Each row was made from one path, in order. Every step used is in the known rows, and no mark comes twice. Write each row's path.
Known rows:
F-P-N-B-U: [ 2.11  0.38 -0.89  1.55  0.10  1.76 -0.11  1.03  0.88  3.55 -0.63  1.40
  0.67 -0.14 -0.33  4.31  0.47  0.73 -1.78  2.30  0.29]
N-P: [-2.05  0.92  1.01  0.01 -1.71  1.56 -0.12 -0.17  0.67 -1.16  1.58  0.20
  0.93 -0.77 -1.82  0.00  0.32 -1.13 -1.40 -0.13 -0.50]
G-P-F-U: [-1.01 -0.12  0.86  0.36 -1.40  1.94 -0.96 -0.80  0.38 -1.86  0.89 -0.33
 -1.79 -1.26 -0.09  2.36  0.91  0.06 -0.87 -0.34 -0.32]
U-P-F: [-1.10  0.77  2.39 -0.63 -1.45  0.98 -0.68 -1.26  0.15  0.58  0.79 -0.82
  1.34 -0.64 -0.90  1.93  0.96  1.73 -0.76 -1.13 -1.26]
N-P-F-U: [-3.24  1.06  1.50 -1.43 -1.74  1.49 -2.08 -1.10 -0.23 -3.30  0.94  0.57
 -0.30 -0.82 -0.96  2.51  0.48 -2.01 -1.46 -0.07 -0.06]
B-F: [-0.55  0.30  0.33 -1.26 -1.12  0.61  0.02  1.02  0.93 -0.51  0.59 -0.48
  0.95 -0.25 -1.30 -0.56  0.01  0.85 -0.87 -0.72 -1.25]
F-U-G: [-2.14  0.87  0.31  1.44 -1.62  1.63 -1.85  0.96  0.03 -1.66  0.34 -0.43
 -0.75 -1.04  0.09  2.43  0.24  0.51 -0.07 -0.07  0.81]
P-N: [ 1.34  0.40  0.30  0.11  0.08  1.77  0.91  1.37  1.36  1.93  0.82  0.14
  0.11 -0.75 -0.82 -0.94  0.17 -0.61 -1.43  0.61 -0.45]
G-P-N: [ 2.62 -0.32  0.08  1.76  0.68  1.98  0.93  1.00  1.75  2.09  0.87  0.01
 -1.31 -1.19 -1.13 -2.12  0.67  0.21 -1.35  0.41 -0.42]
F-U-G-P: [-0.78  0.24  0.15  2.93 -1.10  1.87 -1.55  0.54  0.42 -1.39  0.29 -0.57
 -1.93 -1.47 -0.07  1.62  0.75  1.21  0.03 -0.33  0.96]
N-B-F: [ 0.79  0.09 -0.09 -1.22 -1.09  0.50 -1.00  0.85  1.38 -0.47  1.10 -0.45
  0.92  0.04 -3.10  1.38  0.15  1.01 -0.93 -0.37  0.11]
B-U: [ 0.29  0.80 -0.69 -0.69 -1.37  1.99  0.36  0.73  0.77  0.29  0.20  0.07
  0.85 -0.40 -0.09  4.18  0.13  1.60 -1.08 -0.33 -1.08]
B-P-F: [-1.60  0.95  1.10 -1.03 -1.60  2.73 -0.30 -1.38  0.72  0.09  0.17 -0.38
  0.73 -0.40 -0.22  3.82 -0.22 -1.52 -1.47  0.03 -0.89]
G-P-F: [ 0.15 -0.13  1.45  0.72 -1.07  1.85 -0.19 -1.11  0.88  0.45  1.03 -0.89
 -0.88 -0.92 -0.93  1.47  1.19  0.40 -1.21 -1.11 -1.16]
N-B-F-P: [-1.13 -0.01  0.09  1.22 -1.42  0.39 -0.94  0.42  0.50  1.06  0.36 -0.01
  1.45 -0.04 -1.40  1.99  0.24  0.66 -1.29  0.94 -0.13]
F-P-N: [-0.49  0.24  0.29  2.58 -0.30  1.58  0.67  1.12  0.49  3.06  0.03  0.28
  0.74 -0.78  1.04 -0.78  0.25 -1.00 -1.91  1.80 -0.68]
F-U: [-2.07  0.47 -0.46 -0.06 -2.12  1.77 -0.59  1.07  0.19 -2.49  1.20  0.10
 -0.09 -1.11  0.12  1.64 -0.30 -0.03 -0.86  0.36  0.02]
B-F-U: [-1.80  0.44 -0.79 -1.39 -1.26  0.71 -1.00  1.29  0.39 -2.83  0.37 -0.11
  0.23 -0.57 -0.59  0.46 -0.37  0.61 -0.64  0.14 -0.35]

Write each row's path:
[ 2.92  0.09 -0.29 -1.18  0.68  0.51 -0.55  1.55  1.96  1.13  0.55  0.21
  0.04  0.03 -3.17 -0.62  0.18  0.22 -1.29  0.51  0.32] -> P-N-B-F
[-2.32  1.04  2.25 -1.15 -1.44  1.47 -1.05 -1.54  0.40 -1.33  0.98 -0.01
  0.69 -0.47 -1.69  1.40  0.70 -1.69 -1.69 -0.61 -0.86] -> N-P-F
[ 3.81  0.46 -1.11 -0.69  0.42  1.97  0.03  1.28  1.71  2.26 -0.20  0.94
  0.07  0.02 -2.05  4.04  0.29  1.12 -1.45  0.89  0.49] -> P-N-B-U
[-0.33  0.60  1.07 -0.80 -1.53  2.55 -1.19 -1.40  1.13 -0.09  0.58 -0.20
  0.68 -0.01 -2.05  5.70  0.11 -1.51 -1.60 -0.09  0.27] -> N-B-P-F
[ 1.00  0.74 -0.33  0.37  0.02  2.72  0.87  0.86  1.46  1.89 -0.14  0.38
  0.39 -0.61 -0.36  0.68 -0.62 -2.01 -1.67  1.28 -0.17] -> B-P-N
[ 0.80 -0.09  0.18  2.73 -0.14  1.55 -0.22  0.98  0.87  3.35  0.42  0.52
  0.64 -0.49 -0.78  1.23  0.55 -0.83 -1.90  2.14  0.60] -> F-P-N-B
[ 2.80  0.32  0.70  0.57  0.03  0.85 -0.51  0.77  1.45  2.15  0.96  0.47
  1.01 -0.61 -2.77  0.79  0.92  1.77 -1.01  0.30  0.65] -> U-P-N-B
[-2.53  1.03  1.60  0.25 -1.57  1.59 -2.53 -0.48 -0.22 -2.11 -0.22 -0.84
 -1.22 -0.71  0.06  3.65  0.28  0.09 -0.32 -0.53  0.46] -> P-F-U-G
[ 1.54  0.57 -0.55  0.11  0.71  0.43 -2.54  1.97  1.23 -0.59 -0.87  0.47
 -1.17 -0.17 -2.32  0.95  0.19  0.54 -0.33  0.73  2.10] -> P-N-B-F-U-G
[-0.23  0.27 -0.06  1.30  0.43  0.46  0.25  1.31  0.62  2.88 -0.54  0.25
  0.88 -0.30  0.25 -2.05  0.17 -0.41 -1.59  1.78 -1.05] -> B-F-P-N
[ 2.75 -0.12 -0.39  2.93  0.60  1.67 -1.96  1.27  1.52 -0.05 -0.12  0.31
 -2.80 -1.06 -1.84  1.59  1.00  0.65 -0.26  0.70  2.51] -> F-U-G-P-N-B
[ 0.69  0.66 -0.28 -1.10  0.55 -0.07 -0.95  1.43  0.65 -0.51 -0.44  0.88
  0.48 -0.72 -1.07 -1.46  0.31  1.96 -0.63  0.78 -0.13] -> B-F-U-P-N
[ 1.42  0.67  0.79  0.48  0.06  1.08  0.28  0.92  1.08  2.30  0.58  0.08
  1.16 -0.90 -1.15 -1.30  0.68  1.58 -0.98  0.21 -0.60] -> U-P-N
[-3.73  1.51  2.12  0.33 -1.43  1.35 -3.18 -1.18 -0.35 -3.26 -0.09  0.09
 -1.01 -0.66 -0.86  3.01  0.76 -1.36 -0.73 -0.64  0.85] -> N-P-F-U-G
[-0.35  0.33  2.10  2.04 -0.73  1.60 -1.40 -1.13  0.74  0.45  0.21 -1.40
 -1.42 -0.80 -0.88  2.01  1.35  1.13 -0.56 -1.40 -0.29] -> U-G-P-F
[ 1.57  0.14 -0.47  1.62  1.41  0.67 -1.67  1.61  1.29 -0.38 -1.13  0.19
 -2.35 -0.95 -0.81 -1.68  0.73  1.12 -0.24  0.27  0.81] -> B-F-U-G-P-N
[ 0.18  1.24  1.10 -1.58 -1.25  1.09 -0.68 -1.26  0.19  1.20 -0.15  0.10
  1.46 -0.34 -0.51  5.20  1.21  3.35 -0.89 -1.01 -1.62] -> B-U-P-F
[-2.26  0.60  1.06 -1.29 -1.88  1.77 -1.36 -0.34  0.02 -2.24  0.84 -0.33
 -0.52 -0.76  0.06  3.05  0.18 -0.57 -1.20 -0.19 -0.38] -> P-F-U
[ 3.73 -0.15  0.71  3.19  0.96  1.64 -1.03  1.09  2.02  2.42  0.17 -0.31
 -1.87 -0.78 -2.64  0.63  1.04  1.02 -0.54 -0.13  1.73] -> U-G-P-N-B
[-2.41  0.31  0.17  0.97 -1.28  0.46 -0.11  0.63  0.04  1.34  0.12 -0.17
  1.56 -0.35  0.56 -0.29  0.07  0.49 -1.34  0.76 -1.36] -> B-F-P
[-0.41  0.17 -0.35  1.52 -0.40  0.72 -2.14  0.94  0.72 -2.00 -0.48 -0.42
 -1.70 -1.04 -0.59  0.27  0.75  1.95  0.33 -0.41  0.57] -> B-F-U-G-P
[ 2.58  0.14  0.58  3.24  0.94  1.66 -0.44  1.06  1.56  2.31 -0.32 -0.56
 -1.77 -1.09 -0.78 -1.31  1.06  0.81 -0.59 -0.07  0.56] -> U-G-P-N
[ 3.98 -0.61 -0.14  1.92  0.51  1.81  0.20  0.96  2.12  1.86  1.03  0.24
 -1.25 -0.96 -2.78  0.01  0.99  0.48 -1.19  0.54  0.83] -> G-P-N-B
